Every row comes from one small tree of marks. The marks that hang from a mark follow it in brackets, in alphabetical order. Every link used is in the known rows. Which tree was each row made from?
Known rows:
kubu{nasog sizutuz zokiz{melel}}: [-1.98 -1.62  1.42 -2.05  1.46 -3.08  3.30  0.54 -2.88 -0.88  0.57 -1.65
  0.12 -1.04 -2.66  0.75  0.72  0.34  2.11 -1.52  1.78  0.01 -2.55]
melel{zokiz}: [-2.38 -1.26  0.04 -1.20  0.23 -0.68  1.33  0.38 -0.13 -1.20 -0.10 -1.06
  0.61 -0.20  0.68 -0.29 -1.56 -0.06  0.93 -0.96  1.63  0.75 -0.47]
melel{zokiz{kubu}}: [-2.22 -1.95 -0.04 -1.56  0.69  0.57  1.21  0.51  1.28 -1.02 -0.56 -1.36
  0.26 -0.58  0.67 -0.04 -1.34  0.29  0.66 -0.84  1.71  0.80 -0.43]
zokiz{kubu{nasog sizutuz} melel}: [-2.15 -2.52  0.83 -2.21  2.12 -1.54  2.10  0.56 -1.19 -0.99 -0.65 -1.59
  0.13 -1.16 -1.46  0.44  0.44  0.39  2.04 -0.83  1.60  0.10 -2.85]
zokiz{melel}: [-2.56 -1.85  0.32 -1.45  1.05 -1.69  1.58  0.33 -1.12 -1.12 -0.27 -0.37
  0.86 -0.46 -0.16 -0.61  0.67 -0.28  1.22 -1.18  1.46  0.32 -1.53]
momer{sizutuz{kubu{nasog}}}: [-2.56 -2.06 -0.09 -1.05 -0.36 -0.34  2.20  0.37 -0.80 -0.67  0.89 -1.53
  0.36 -0.51 -0.84  0.22 -3.19  0.12  1.21 -0.39  1.13 -0.62 -1.24]
gasur{guze}: [-3.52 -1.25 -0.89 -1.26 -0.13 -1.29  1.73  0.18 -0.35 -0.84  0.53 -0.26
  0.40 -0.59 -0.04  0.03 -1.80  0.80  0.77 -0.74  0.82 -0.10  0.25]
nifubo{nasog{kubu{zokiz}}}: [-2.35 -1.22  0.05 -1.84  0.06  1.65  3.03  0.44  0.16 -0.94  0.49 -1.44
 -1.00 -1.46 -0.25  0.36 -3.87  0.39  0.78 -0.88  0.62 -0.14 -0.56]
nasog{kubu{sizutuz zokiz{melel}}}: [-1.99 -1.73  1.13 -2.23  1.15 -0.98  2.80  0.63 -0.40 -0.78 -0.19 -1.95
  0.03 -0.78 -0.88  0.70 -0.87  0.85  1.58 -1.78  1.40 -0.20 -1.95]
guze{gasur melel{zokiz{kubu}} nifubo}: [-1.11 -2.40 -2.30 -2.39  1.01 -0.90  1.10  0.90 -0.95 -1.23 -1.15 -1.34
  3.21  0.17  2.46 -0.32 -0.60 -1.72  1.54 -1.09  1.11  0.45 -0.05]
gasur{guze{melel} momer}: [-4.72 -1.72 -1.59 -1.49  0.09 -0.83  1.33  0.41 -0.54 -0.65  0.02 -0.53
  1.59 -0.29 -0.74  0.41 -2.54  0.52  2.13 -1.15  0.98  0.06  0.31]
guze{melel{zokiz}}: [-2.47 -1.54  0.39 -1.44  0.73 -0.64  0.73  0.36 -1.16 -1.23 -0.83 -1.11
  1.94 -0.15  0.66 -0.51 -0.55 -1.14  1.25 -0.97  1.76  0.65 -0.44]
sizutuz{kubu{nasog zokiz{melel}}}: [-1.75 -1.85  1.81 -1.58  0.51 -1.93  3.24  0.38 -2.10 -0.70  0.32 -0.88
  0.36 -1.53 -1.89 -0.07 -0.60  1.12  0.98 -1.31  1.80 -0.14 -1.16]
zutep{gire melel{zokiz{kubu}} nifubo}: [ 0.09 -2.69 -2.18 -1.55  0.83  2.46 -0.75 -0.13 -0.63 -2.71 -1.35 -1.96
  0.72  1.28  0.19 -0.46 -0.98  0.78 -0.14 -0.56  1.74  0.85 -0.69]
guze{gasur{momer} melel{zokiz{kubu{nasog sizutuz}}}}: [-3.02 -2.30 -1.01 -2.34  1.25 -1.10  1.52  1.29 -0.45 -0.94 -1.40 -2.55
  1.93 -0.49  0.28  0.51 -3.34 -0.30  3.23 -1.06  1.58  0.68 -1.40]
nasog{kubu{zokiz}}: [-2.37 -1.14  0.25 -1.57  0.20  0.78  2.47  0.58  0.36 -0.67  0.04 -1.41
 -0.13 -0.88 -0.40  0.33 -2.07  1.11  0.57 -1.29  1.29 -0.20 -0.46]
nifubo{nasog}: [-2.80 -1.45 -0.20 -1.37  0.13  0.45  1.99  0.25 -0.54 -1.31  0.98 -0.85
 -0.50 -1.29  0.04 -0.28 -2.70 -0.40  1.23 -0.20  0.58  0.05 -0.82]
zutep{gire}: [-1.70 -1.56 -0.62 -1.01  0.41  0.57  0.79  0.31 -0.88 -1.89  0.25 -0.99
  0.67 -0.17 -0.18 -0.58 -1.37  0.41  0.51 -0.41  1.21 -0.04 -1.09]
zutep{gire melel nifubo{nasog{kubu{zokiz}}}}: [-0.06 -2.02 -2.01 -1.79  0.28  3.39  0.88 -0.16 -1.62 -2.60 -0.36 -2.02
 -0.38  0.45 -0.70 -0.10 -3.18  0.85 -0.04 -0.62  0.76  0.03 -0.86]
zutep{gire melel{zokiz} nifubo{nasog{kubu{sizutuz}}}}: [ 0.28 -2.13 -1.88 -1.95  0.65  2.73  0.23 -0.16 -1.38 -2.95 -1.10 -2.79
 -0.16  0.93  0.49  0.07 -4.50  0.54  0.76 -0.53  0.84  0.47 -1.73]
kubu{sizutuz}: [-2.72 -1.66  0.49 -1.43  0.63 -1.38  1.52  0.34 -0.61 -1.24  0.94 -1.77
  0.25 -0.78 -0.44  0.22 -0.86  0.53  2.04 -0.50  1.21 -0.28 -1.77]
zutep{melel nifubo}: [-1.69 -2.06 -1.60 -1.13  0.37  0.42 -0.10 -0.33 -1.63 -2.03 -0.09 -1.21
  0.54  0.65 -0.29 -0.60  0.01  0.56  0.79 -0.44  1.35  0.20 -0.73]
zutep{melel{zokiz}}: [-2.32 -1.44 -0.28 -0.93  0.46 -0.78  0.53 -0.20 -1.25 -1.53 -0.92 -1.10
  0.64  0.47  0.63 -0.67 -0.48  0.30  0.81 -1.23  1.68  0.83 -0.03]
zutep{melel{zokiz} nifubo}: [-1.26 -1.92 -1.57 -1.27  0.36  0.40 -0.13 -0.25 -1.36 -2.08 -0.68 -1.47
  0.78  1.07  0.35 -0.49 -0.72  0.23  0.67 -0.85  1.70  0.87 -0.48]

Write each row's tree:
[-2.21 -1.37  0.80 -1.75  1.13 -2.11  3.17  0.51 -2.72 -0.78  0.09 -0.64
  0.31 -0.93 -2.22  0.14  0.74  0.13  1.14 -1.53  1.84  0.27 -1.50]	kubu{nasog zokiz{melel}}
[-2.51 -1.72 -2.23 -2.05  0.17 -0.93  1.91  0.04 -2.37 -1.14  0.60 -0.10
  1.81 -0.52  0.55  0.17 -1.81 -1.20  1.27 -0.71  0.06 -0.36  0.38]	gasur{guze{melel nifubo{nasog}}}
[-1.79 -2.17  1.72 -1.51  0.29 -1.59  2.73  0.32 -0.62 -0.77  0.64 -0.86
  0.52 -1.30 -0.99 -0.25 -0.10  1.07  0.77 -1.51  1.70 -0.11 -0.61]	sizutuz{kubu{zokiz{melel}}}
[-1.93 -1.51  1.36 -1.25 -0.10 -0.90  3.02  0.32 -1.50 -0.69  0.97 -1.20
  0.02 -1.72 -1.79  0.12 -1.79  1.59  0.85 -0.81  1.64 -0.40 -0.54]	sizutuz{kubu{nasog zokiz}}
[-3.55 -2.53 -3.62 -1.58 -1.17 -0.62  2.40  0.36  0.25 -0.35  1.65 -0.82
  1.36  0.30 -0.31  1.23 -4.54  0.81  1.93 -1.36  0.26 -0.75  0.33]	gasur{guze{nifubo} momer{sizutuz{kubu}}}
[-2.01 -1.74  0.88 -2.40  0.91  0.04  3.33  0.53 -0.47 -1.04  0.29 -1.93
 -0.81 -1.40 -0.72  0.70 -2.77  0.18  1.61 -1.37  0.73 -0.11 -1.87]	nifubo{nasog{kubu{sizutuz zokiz{melel}}}}
[-2.76 -2.15 -4.64 -2.28 -0.53  1.02  2.83  1.13  0.23 -0.86  0.60 -1.79
  1.01  0.22  1.61  0.83 -6.70 -0.97  2.50 -1.09 -0.44 -0.45 -0.81]	guze{gasur{momer{sizutuz}} nifubo{nasog{kubu}}}
[-2.43 -2.42 -4.10 -2.45 -0.13 -0.29  2.03  1.09 -1.17 -1.09  0.09 -1.82
  2.72  0.77  1.78  0.51 -4.75 -2.83  2.89 -1.35  0.30  0.39 -0.41]	guze{gasur{momer{sizutuz}} melel{zokiz} nifubo{nasog}}
[-3.37 -1.75 -2.94 -2.47 -0.20  0.54  2.93  0.45 -1.04 -0.55  0.45 -0.77
  1.31 -0.48 -0.52  1.27 -4.28  0.14  1.98 -1.71  0.12 -0.36  0.57]	gasur{guze{melel nifubo{nasog{kubu{zokiz}}}} momer}
[-2.32 -1.25  1.03 -1.74  0.78 -1.85  3.09  0.50 -2.27 -0.88  1.19 -2.00
 -0.27 -1.22 -2.51  0.94 -0.67  0.80  2.01 -0.97  1.60 -0.29 -1.76]	kubu{nasog sizutuz zokiz}
[-3.13 -2.67 -1.39 -1.85 -0.25 -1.62  3.00  1.16  0.48 -0.43  0.69 -1.74
  1.17 -0.18 -0.31  0.36 -3.23  0.16  2.21 -1.89  1.14 -0.03 -0.73]	guze{gasur{momer{sizutuz{kubu{zokiz{melel}}}}}}
[-2.59 -1.70 -2.10 -1.80  0.25 -1.61  1.36  0.07 -2.25 -1.00  0.22 -0.05
  2.51  0.03  0.50  0.06 -0.20 -0.67  1.21 -0.98  0.61 -0.39  0.44]	gasur{guze{melel nifubo}}
[-1.15 -2.55 -1.60 -1.58  0.81  1.43 -0.24 -0.13 -0.13 -1.94 -1.00 -1.73
  0.43  0.78  0.31 -0.24 -0.41  0.55  0.46 -0.71  1.78  0.90 -0.46]	zutep{melel{zokiz{kubu}} nifubo}
[-4.48 -2.33 -2.04 -1.25 -1.10 -0.35  2.22  0.43  1.21 -0.27  1.31 -1.12
  0.44 -0.13 -0.83  0.98 -5.23  1.32  1.80 -1.17  0.63 -0.49  0.23]	gasur{guze momer{sizutuz{kubu}}}
[-4.30 -1.60 -1.50 -1.62  0.04 -0.95  1.33  0.48 -0.25 -0.69 -0.53 -0.75
  1.72  0.08 -0.15  0.47 -3.20  0.31  2.03 -1.52  1.29  0.66  0.48]	gasur{guze{melel{zokiz}} momer}
[ 0.16 -1.93 -2.24 -1.71  0.37  3.37  0.08 -0.19 -1.25 -2.85 -1.36 -2.11
  0.02  1.00  0.77 -0.38 -4.49  0.40 -0.01 -0.55  0.86  0.69 -0.96]	zutep{gire melel{zokiz} nifubo{nasog{kubu}}}
[-3.16 -2.64 -3.16 -1.93 -0.77 -0.87  1.85  0.43 -0.38 -0.41  0.50 -1.12
  2.73  0.80  0.34  1.11 -4.27 -0.43  2.08 -1.72  0.73 -0.16  0.54]	gasur{guze{melel{zokiz} nifubo} momer{sizutuz{kubu}}}
[-2.14 -1.97  1.35 -2.06  1.20 -2.63  2.77  0.47 -1.33 -0.95  0.93 -1.62
  0.28 -0.76 -1.61  0.55  1.33  0.29  1.90 -1.75  1.69  0.03 -1.88]	kubu{sizutuz zokiz{melel}}
[-1.25 -1.80 -2.29 -2.10  0.59 -1.98  1.20  0.79 -2.20 -1.38 -0.77 -1.07
  3.54  0.44  2.54 -0.57 -0.88 -2.05  1.73 -1.23  1.04  0.37 -0.11]	guze{gasur melel{zokiz} nifubo}
[-3.54 -2.19 -0.79 -1.29 -0.67  0.04  3.00  0.70 -0.01 -0.27  1.46 -1.82
  0.12 -0.57 -2.27  1.10 -4.04  1.00  2.08 -1.22  1.37 -0.40 -0.88]	gasur{momer{sizutuz{kubu{nasog zokiz}}}}
[-2.95 -2.54 -4.09 -2.02 -0.01 -1.12  1.47  1.06 -1.33 -0.88  0.29 -1.47
  3.37  0.94  1.10  0.31 -2.30 -2.03  2.93 -1.27  0.53 -0.31 -0.65]	guze{gasur{momer{sizutuz}} melel nifubo}
[-3.15 -1.35 -0.46 -1.59  0.33 -1.46  1.20  0.22 -1.07 -0.94 -0.58 -0.55
  1.73 -0.08  0.59 -0.08 -1.48 -0.43  0.92 -1.11  1.29  0.50  0.59]	gasur{guze{melel{zokiz}}}
[-3.91 -2.15 -4.39 -1.68 -0.77 -0.71  2.17  0.44 -0.11 -0.41  1.53 -0.64
  1.30  0.83 -0.37  1.37 -3.59  0.02  2.03 -1.45  0.26 -0.44  0.04]	gasur{guze{nifubo} momer{sizutuz}}
[-3.91 -2.38 -4.16 -2.16 -0.46 -0.01  2.19  0.40 -1.14 -0.66  1.15 -0.85
  1.83  0.50 -0.29  1.21 -4.13 -1.46  2.47 -1.17 -0.13 -0.43  0.04]	gasur{guze{melel nifubo{nasog}} momer{sizutuz}}
[-2.27 -2.30  0.36 -1.89  1.81 -0.74  1.94  0.54 -1.05 -0.90 -0.99 -0.70
  0.27 -1.07 -1.07 -0.10  0.52  0.18  1.16 -0.84  1.64  0.37 -1.99]	zokiz{kubu{nasog} melel}
[-2.02 -1.88  0.44 -1.86  1.23 -0.41  1.78  0.60 -0.14 -1.06 -0.50 -2.16
  0.01 -0.88 -0.48  0.65 -1.81  0.54  1.66 -0.64  1.76  0.54 -1.72]	melel{zokiz{kubu{nasog sizutuz}}}
[-4.90 -1.93 -2.89 -1.35 -0.73 -0.33  2.02  0.54  0.86 -0.34  1.12 -0.96
  0.41  0.39 -0.89  1.10 -4.19  0.56  1.94 -1.25  0.61 -0.15 -0.02]	gasur{guze momer{sizutuz}}
